Known rows, with every step that occurs:
s/w/g/e/r/c: [-0.72  3.31  0.79  2.38  2.39  3.38  1.32 -7.86  2.11 -2.95  0.33  0.01
 -5.12 -0.52 -3.88  3.17  0.83  0.60 -1.36]
s/w/g/c/l/e: [ 0.19  0.28  2.14  0.18  3.31 -1.71  1.63 -4.51  2.85  0.28  3.12 -1.50
 -0.48  0.73 -1.25 -2.60  2.77 -0.35 -1.49]
g/w: [-0.40 -0.36 -0.26 -2.26 -2.01  1.03 -1.59 -1.88  1.61  0.38 -1.37  0.75
 -0.02 -2.05  0.51  0.02 -0.78 -1.74  1.08]
l/e/r/c: [-2.55  2.63 -1.42  3.21 -1.60 -0.19 -1.02 -6.72  2.77 -1.18  1.89 -3.47
 -2.57 -2.52 -0.76  3.03 -2.02  0.17 -0.02]
s/w/g/c: [ 1.05 -0.14  0.17 -1.64  3.20  0.32  3.83 -2.12  2.29 -0.41  1.21 -1.46
 -1.93  2.43 -0.82 -0.94  1.53  0.72 -2.45]
w/s: [-0.28  0.35  1.10  0.87 -2.12 -0.38 -0.79  1.20 -0.22 -0.06 -1.96  0.26
  1.99  1.86  0.30 -0.82 -0.82 -1.79 -1.64]
w/g/c: [-1.44  1.28  1.19  0.29  0.40 -0.21  2.61 -0.39 -0.21  0.49  0.99 -2.20
 -1.25  2.12 -0.03 -1.02  0.21  0.38 -1.72]
c/r/e/g/w/s: [-1.32 -1.32 -0.92  0.94 -3.30  1.99 -2.31 -2.34 -0.73 -5.23 -2.47 -0.79
  3.17 -3.18 -3.13 -0.20 -0.55 -4.95 -1.10]
e/r/c: [-1.41  2.28 -1.91  2.06 -1.57  0.79 -0.14 -3.63  1.20  0.67  0.34 -2.40
 -3.17 -1.24 -2.16  1.94 -1.19 -0.56 -1.57]
s/w/g: [ 1.20 -1.07  0.17 -0.71  4.48  1.16  2.54 -0.60  1.94 -1.27  0.60  0.52
 -1.91  0.79 -1.47  0.01  2.72  0.56 -1.11]
r/e/g: [ 0.48 -2.17 -1.23  3.42  1.42  1.73 -0.73 -2.89 -0.69 -3.98  1.59 -0.91
  0.30 -3.67 -1.58  0.95  0.28 -1.77  0.26]
r/c/g/e: [-1.15  4.13  2.13  3.52 -0.52  0.84 -1.52 -2.12  0.75 -1.68 -1.22  5.50
 -1.67  1.43 -0.93  2.84 -1.40  0.80 -2.29]
s/w/g/c/l/e/r: [-2.26 -0.57  2.48  0.33  2.68 -1.01  2.16 -5.98  3.20 -0.15  3.96 -5.02
 -1.69 -0.81 -2.31 -1.82  2.65 -1.08 -0.21]
s/w/g/e: [ 0.65  0.97  2.57  0.27  3.94  2.66  1.51 -4.38  0.93 -3.62 -0.06  2.45
 -1.89  0.79 -1.83  1.15  1.99  1.17  0.19]
r/c/l/e/g/w/s: [-0.47  1.43 -0.30  3.28 -3.82  0.86 -6.11 -6.96  3.08 -0.54 -0.92  1.52
  0.45 -2.76 -2.02 -1.02 -1.39 -5.00 -2.93]
r/e/g/c/l: [ 0.55 -1.20  0.16  3.19  0.29 -0.03 -0.91 -3.71 -1.39 -0.55  2.57 -1.92
  1.14 -2.42 -2.73 -2.67  1.13 -3.67 -1.78]
r/e/g/w: [ 0.14 -2.59 -1.49  1.21 -0.51  2.92 -2.27 -4.82  0.96 -3.56  0.26 -0.27
  0.34 -5.75 -1.06  0.92 -0.46 -3.40  1.28]
g/c/l: [ 0.13  1.05  1.44 -0.21 -1.18 -1.86 -0.18 -0.85 -0.69  3.52  1.00 -0.92
  0.87  1.30 -1.17 -3.60  0.88 -1.90 -2.14]
l/e/r/c/g/w/s: [-4.65  1.52  1.42  2.58 -4.71 -0.23 -3.02 -3.90  4.89 -1.18 -1.59  0.05
 -0.41 -1.49  0.56  2.77 -3.39 -3.20 -0.94]
s/w/g/e/r/c/l: [-0.64  3.27  2.13  3.11  2.49  2.43 -0.09 -7.25  1.05 -0.42  0.76  1.09
 -4.24 -0.77 -5.86  0.57  2.89 -1.32 -2.19]
s/w: [ 2.53 -1.37 -0.99 -1.92  2.84  0.62  1.21 -1.73  2.45 -0.95  0.15  0.87
 -0.68  0.34 -0.68 -0.03  1.26  0.33 -0.74]

Rows:
[-1.16 -1.51 -2.00  0.07 -1.22  2.43 -1.50 -3.50 -0.39 -5.26 -0.45 -1.05
  1.21 -5.02 -3.42  0.67  0.18 -3.05  0.47] -> c/r/e/g/w
[-0.62 -0.04  0.75 -1.36 -4.16  0.72 -2.32 -0.68  1.27  0.37 -3.34  1.04
  1.88 -0.21  0.90 -0.79 -1.58 -3.50 -0.56] -> g/w/s
[-1.27  0.12 -1.10 -1.59 -0.74  0.57  1.38 -2.01 -0.39 -3.55  0.88 -3.24
 -0.07  1.10 -2.82 -0.98 -0.41 -0.03 -2.51] -> e/g/c/r
[ 0.28  0.70 -0.89 -0.21  2.93 -0.33  4.65 -2.09 -0.38 -3.45  1.05 -2.74
  0.18  0.53 -3.39 -0.72  2.40 -0.20 -2.59] -> s/w/g/c/r/e
[-3.56  1.11  0.93  1.41 -4.63  0.82 -2.29 -0.72  3.41  0.66 -3.08  1.17
 -1.04 -0.16 -0.85  1.77 -2.44 -4.11 -2.55] -> e/r/c/g/w/s
[-1.20  2.04  0.54  1.20 -4.06  0.22 -2.81  0.76  3.02  1.07 -3.96  4.60
  0.12  1.43  0.17  0.93 -2.44 -3.38 -4.01] -> r/c/g/w/s
[-2.42  0.39 -0.61 -0.35 -0.64 -0.49  0.53 -5.02  0.98 -5.35  2.35 -4.30
  0.61 -0.20 -1.51  0.09 -1.34  0.62 -0.87] -> l/e/g/c/r
[-0.25  1.29 -1.33  2.35 -1.79  1.31 -5.38 -8.22  3.43 -0.58  1.10  1.30
 -1.45 -4.69 -2.25 -0.26 -0.58 -3.19 -1.33] -> r/c/l/e/g/w
[-0.48 -2.01  0.18 -0.59 -2.97  2.69 -3.07 -2.49  1.88 -2.31 -2.37  0.66
  0.99 -1.36 -0.40 -0.49 -1.43 -4.12 -0.85] -> e/g/w/s
[-1.25  2.39 -0.43  2.91 -1.55 -0.18 -1.64 -2.91  0.06  3.26  0.82 -1.48
 -2.39 -1.49 -4.11 -0.69  0.80 -2.42 -2.27] -> e/r/c/l
[-3.50  0.51  2.39  1.19 -1.68 -2.38 -0.40 -5.39  1.22  1.25  3.31 -5.46
  0.34 -1.56 -0.88 -1.71  0.03 -1.70  1.03] -> g/c/l/e/r
[-3.05  4.61  3.10  5.00 -0.48  1.78 -1.31 -5.35 -1.37  0.52  0.50  0.13
 -3.60 -1.02 -5.04  0.45  1.67 -1.54 -1.31] -> w/g/e/r/c/l
[-2.10 -1.05  2.80 -0.67 -3.20  0.10 -2.04  2.83  2.25  0.02 -3.57  3.59
  2.11  1.12  1.21 -0.27 -1.34 -3.40 -0.97] -> c/g/w/s
[-1.52 -1.99 -0.34 -0.32 -0.76  2.12 -3.06 -6.81  3.64 -4.14  1.11 -0.79
 -0.38 -4.63  0.72  1.33 -1.54 -1.41  2.34] -> l/e/g/w
[-1.83  0.11  3.05  0.50  3.35  3.29  2.12 -5.73  1.42 -4.05  0.85 -1.02
 -3.10 -0.70 -2.84  2.03  1.97  0.49  1.61] -> s/w/g/e/r
[ 0.05  3.52 -0.42  3.72 -0.92 -1.91 -3.05 -4.67  1.23  1.71  1.48  0.96
 -0.52 -1.48 -1.56 -0.53  0.19 -0.97 -2.11] -> r/c/l/e
[-1.77  2.38  3.61  2.24  1.09  2.02  0.32 -2.56 -1.50 -2.63 -0.26  1.73
 -1.20  0.41 -1.17  1.14  0.80  0.86  0.96] -> w/g/e
[-3.37 -0.37  2.35  2.13 -0.53 -1.35 -1.73 -3.86  0.85  0.34  2.75 -3.62
  0.26 -3.16 -1.65 -0.82  1.14 -1.80  2.25] -> c/l/e/r
[-4.45  1.22  0.34  1.53 -2.52  0.15 -2.24 -5.11  5.22 -1.08  0.43 -0.34
 -2.38 -3.32  0.22  3.55 -2.47 -1.38  0.68] -> l/e/r/c/g/w
[-3.35  0.93 -0.08  0.45 -2.63  1.20 -1.40 -1.97  3.73  0.69 -1.21  0.83
 -3.04 -1.90 -1.18  2.54 -1.69 -2.30 -1.04] -> e/r/c/g/w
[-2.16  1.94  0.14  1.77  0.11 -0.98  3.37 -0.20 -2.74 -2.40  0.80 -3.69
  0.95  0.26 -2.75 -0.69  1.04 -0.38 -1.83] -> w/g/c/r/e
[-0.75 -1.05 -1.68  2.21  0.74  1.29  0.06 -1.62 -2.11 -5.65  0.86 -1.79
  1.25 -2.95 -3.95  0.71  0.94 -1.42 -0.52] -> c/r/e/g
[-0.12  0.91 -0.25 -2.92  2.75 -0.16  4.62 -0.87  0.98 -2.11  0.43 -2.13
 -1.10  3.13 -3.03 -1.31  2.25  1.00 -3.23] -> s/w/g/c/r
